Each row comes from the steps of one walk. Every step used is in the known rows, and no mark comes twice. Write the walk behind each row, first mark first.
Known rows:
gipopu-kuvul-nivul-rodep-ranazel-mipib: [  4  27   8  39 -29   0  28  -1  12  30  23   2  -6  16 -16  -1 -21 -29
  15  15   0   1 -19 -18]
rodep-nivul: [ -2  11 -10  11   4   3   5   3  -4   3  11 -11  -7   1 -13   1   4 -18
 -15 -13  -2   2  -5   1]
ranazel-mipib-lituk-rodep-nivul: [  0  36  -7  10   1   9  -1  12   8  34   1  -9 -12  14 -15   0 -13 -28
 -14   9 -22   4 -15   3]
mipib-ranazel-rodep-gipopu-kuvul-nivul: [-10  11   6  25  -6  13  14  14   8  19   5  21  -9  40 -30  11 -18 -29
   4  24  -2   7 -47   7]
gipopu-rodep: [ 14   4 -17   8  -7   0  11  -5   4   4   1   6 -11   8 -12  -1  -5  -4
  -4   3   2  -1  16   1]
gipopu-rodep-ranazel-mipib: [ 12  28  -5  32 -26   1  19   8   4  33  10  17  -7  14 -11  -1 -20 -17
  -4  10  -4   3  24  -1]
gipopu-kuvul-nivul-rodep: [  5   3  -4  14  -8  -1  21 -15  12  -1  15 -10  -9  12 -16   0  -5 -19
  14   7   3   1 -28 -15]
mipib-ranazel-rodep-nivul-kuvul: [ -6  25  -4  33  16  27  -2  17  -1 -12  -7   8  -3  23 -21  -1   5 -41
  -3   6 -14   5 -25   2]
nivul-kuvul-gipopu: [ -2   8   4  -4  -5   9  -1   4  -8 -18 -16  -6   9  10   0  16 -14  -6
   9   2  -9   4 -24 -15]
nivul-kuvul-gipopu-rodep-ranazel: [  4  28 -15  24 -20  14   8   8  -4  -2  -4  10  -5  13 -18  17 -20 -18
   6  10  -4   7  -9 -11]
kuvul-gipopu: [ -1   2   7 -13  -9  -2  -7   5  -6   2  -8   0   7   3  -6  21 -22   1
  -2  -4  -6   5  -7 -11]
ruvop-mipib-ranazel-rodep-nivul-kuvul: [ -4  31   2  37  12  23  -4  22   5 -14 -17  -1  -1  28  -8  -2  10 -46
  -2  23 -14  16 -19 -13]
ruvop-mipib-ranazel-rodep-gipopu: [-12  16  16  18  -5  -1  -9  24   7  12 -18  21  -2  28 -11   4   6 -30
   3  49  -3  18 -15  -1]
ranazel-mipib-lituk-rodep-gipopu-kuvul: [ -3  31  -4  -3 -16   3  11  13  12  39   5   7 -13  34 -22   7 -13 -17
   8  42 -12  12 -37  11]
ruvop-mipib-ranazel-rodep-gipopu-kuvul: [ -6  17  10  16  -9   3   4  24   8   5  -7  19  -4  44 -23  10   4 -26
  12  52  -1  22 -25   1]
mipib-lituk: [  3   4 -14  -8  10  12 -13  10   1   6   5 -15   1   6   1 -13  -5  -5
  -5   8  -6   2  -9   6]
nivul-kuvul-gipopu-rodep: [ 12  11 -15   4 -11   9   9  -1  -4 -13 -14   2  -3  18 -12  15 -18 -12
   5   6  -7   3  -7 -14]
rodep-gipopu-kuvul-nivul: [ -9   3  -5  16 -16  -1  23  -2   4  20  16  -2 -13  25 -16   7 -10 -13
   4  11   6   3 -44   0]
lituk-mipib-ranazel: [  5  22   2   7   7  20 -21  -5   5  14  -4   9  -7  25  -5 -20  -9  -2
 -11  11  -8  11  -6   4]
lituk-rodep: [ -7  14   3   2  -2  -2   1  -4   9   9 -16  12 -13  -1 -10  12  -1  -3
   5  10  -5   3  -7   1]
kuvul-gipopu-rodep-ranazel-mipib-lituk: [ 15  33 -12  14 -25  12  -2  21   0  38   6   1   1  23 -17   6 -44 -21
 -12  14 -13   7   8  -7]
ruvop-mipib-lituk-rodep: [ -2  21  -5  -1   5   3 -18  10  17  13 -20  -9 -11   9   2  -2   2 -10
   0  37  -9  17 -12  -7]
mipib-ranazel-rodep: [ -4   8  10  11   8  13  -9  16   5   1 -10  21   4  15 -16   5  -7 -15
  -1  13  -9   4  -3   5]
gipopu-rodep-ranazel-mipib-lituk: [ 18  31 -18  25 -17  13   6  18   5  39  15   2  -7  19 -11 -14 -23 -23
 -10  20 -10   5  16   7]
lituk-mipib: [ -2  13   1   2  -8   6  -5  -6   5  14  -4   5 -13   9  -2  -9   0   5
  -5   9  -7   3  -4   2]
gipopu-rodep-ranazel: [  5  20 -19  29 -14   5  10   3   3  14  10  12 -16   5 -19   0  -7 -13
  -2   7   6   2  18   2]
ranazel-mipib-lituk-rodep-gipopu: [ -7  29   3  -1 -13  -2  -2  14  11  44  -5   9 -10  21 -11   1 -10 -21
   0  40 -17   4 -26  10]

Write each row's walk:
[ 12  15 -23   9 -13   2  10   0  -6   6   2  -5 -13  13 -31  20 -24 -25
 -18 -15  -6   4   4 -13] -> kuvul-gipopu-rodep-nivul
[  0  25  16  38 -24  -4  14   1  12  38  12   4  -2   3  -3  -8 -19 -34
   9  15  -4  -3  -9 -20] -> kuvul-nivul-rodep-ranazel-mipib
[ 10  36  -2  28 -30  10  17  11  -5  16  -6  12   2  23  -9  14 -32 -22
   6  14 -13   4   2 -16] -> nivul-kuvul-gipopu-rodep-ranazel-mipib
[ -5  42  -3  34  12  33  -5   9   2   2 -11  13 -14  31 -23  -9   2 -36
  -8  16 -20   7 -31   3] -> lituk-mipib-ranazel-rodep-nivul-kuvul
[-11  33 -13  15  -2  13 -13  14  13  27  -1   5 -14  -1 -19   0  -8 -14
   1  23  -6   9 -17  11] -> mipib-lituk-rodep-ranazel
[ -8   7   4  17 -15 -13  12  -9  10  19  10   2 -13   5 -17  -6   3 -33
  10  25   3  -5 -35 -10] -> kuvul-nivul-rodep-gipopu
[-10  16  -3  28   4  13  14  15  -1 -11  -6   5  -8   7 -18  11  12 -35
   2   5 -12  -3 -24   1] -> ranazel-rodep-nivul-kuvul
[-13  26  11  15  -9  12 -11  10   6  29 -11  35 -14  33 -25  -2   0 -23
  -4  40 -13   7 -24  15] -> lituk-mipib-ranazel-rodep-gipopu
[-13  11  12  14  -1   7  -5  19   3  12  -6  28  -2  24 -25   7   2 -27
   2  30  -6   4 -20  13] -> mipib-ranazel-rodep-gipopu
[ -5  27   2  19   6  28  -8  22  -6 -14 -14   5   4  27 -28  19 -19 -42
  -4   2 -22   7 -33 -10] -> mipib-ranazel-rodep-nivul-kuvul-gipopu
[-11  36  15  26 -20  -2   6   9  10  38  -7  24  -8   4  -9  12 -17 -11
   7  20  -9   4   0  -2] -> lituk-rodep-ranazel-mipib
[ 14   4 -12  -3 -15  -3   5  -1  -4   3  -8   6  -3  11 -18  18 -26  -4
  -5  -1  -5   3  10 -12] -> kuvul-gipopu-rodep
[-13   5   1   6 -18  -3  22  18   3   9   4  23 -10  24 -32  24   5 -16
  14  30   0   2 -28  14] -> ranazel-rodep-gipopu-kuvul
[ -3  21  -1  21 -13  -4   1   0   7   4  12   7  -9  -8 -17  -4  10 -23
  13  18   5   0   1  -6] -> nivul-rodep-ranazel
[ -8  11  -2  19  -2   3   9  16  -1   6   0   9  -9   2 -25  17   4 -28
  -9  -2  -9  -4  -8   3] -> ranazel-rodep-nivul
[  1   1   2  13  -6  -4   8 -13  11   7   5  -7  -6  -2  -7  -9  -2 -20
   9   7   1  -6 -18 -17] -> kuvul-nivul-rodep
[ -6   7  -6   0 -13  -4  17   3  -1   6  15   5  -9  23 -20   8   4 -10
  10  22   7   6 -28  10] -> rodep-gipopu-kuvul
[  0  11  -5   0 -18 -12  21  -7   7  -2  18   4 -14  17 -31   2  16 -23
  21  36   8   6 -29  -1] -> nivul-rodep-gipopu-kuvul
[  6  12   7   9   9   8 -18   6   4  -5 -12  -5   6  20  10 -13  -2 -12
  -4  20  -1  19   5 -13] -> ruvop-mipib-ranazel
[  3  30   2  33 -15   9   1  11  13  41  21 -12  -2   7  -5 -20 -22 -38
   1  21 -10  -2 -19 -11] -> kuvul-nivul-rodep-ranazel-mipib-lituk
[-13  21 -15   9  -8   7   9   5  16  34   5  -4 -22  27 -27   6 -17 -20
   4  29  -3   7 -62   8] -> mipib-lituk-rodep-gipopu-kuvul-nivul
[-12  34  -3  11  -2   8   3   1  -3  -5 -22  -1  -9  10 -24  28 -11 -27
   2  -1 -15   7 -39 -16] -> lituk-rodep-nivul-kuvul-gipopu
[  5   8  -8  -2   5   5 -18  15   9   4  -5 -24   2   8  15 -15   4  -9
  -6  27  -5  14  -3  -6] -> ruvop-mipib-lituk
[-13  22  -9  -4  -2   2  -8  10  11  26  -5   5 -19  12 -21   2   2 -17
   1  36  -8   7 -34  16] -> mipib-lituk-rodep-gipopu
[  6  32   0  18 -14   7  -5  15  12  28  18  -3   0   4  -9 -18  -8 -33
   5  32  -9   2  -1  -2] -> nivul-rodep-ranazel-mipib-lituk
[-10  29   4  15 -12  14   2  10   7  21   1  32 -17  47 -37   3  -4 -17
   3  43  -9  12 -33  16] -> lituk-mipib-ranazel-rodep-gipopu-kuvul
[ 13  15 -29  21  -4   2  16  -3   0   6  11  -3 -19  10 -25  -1   0 -26
 -17 -11  -1   1  10   1] -> gipopu-rodep-nivul
[ 10  11   2  -5  -2   9  -6  15   1  24   4 -11  10  15   8 -13 -17  -9
  -6  11 -15   1  -2   2] -> ranazel-mipib-lituk
[ 13  21 -31  29   2  14  20  -3  -2 -11   6  -8 -19  15 -18  -6   7 -31
  -6  -6  -4   0  -7  -3] -> gipopu-rodep-nivul-kuvul
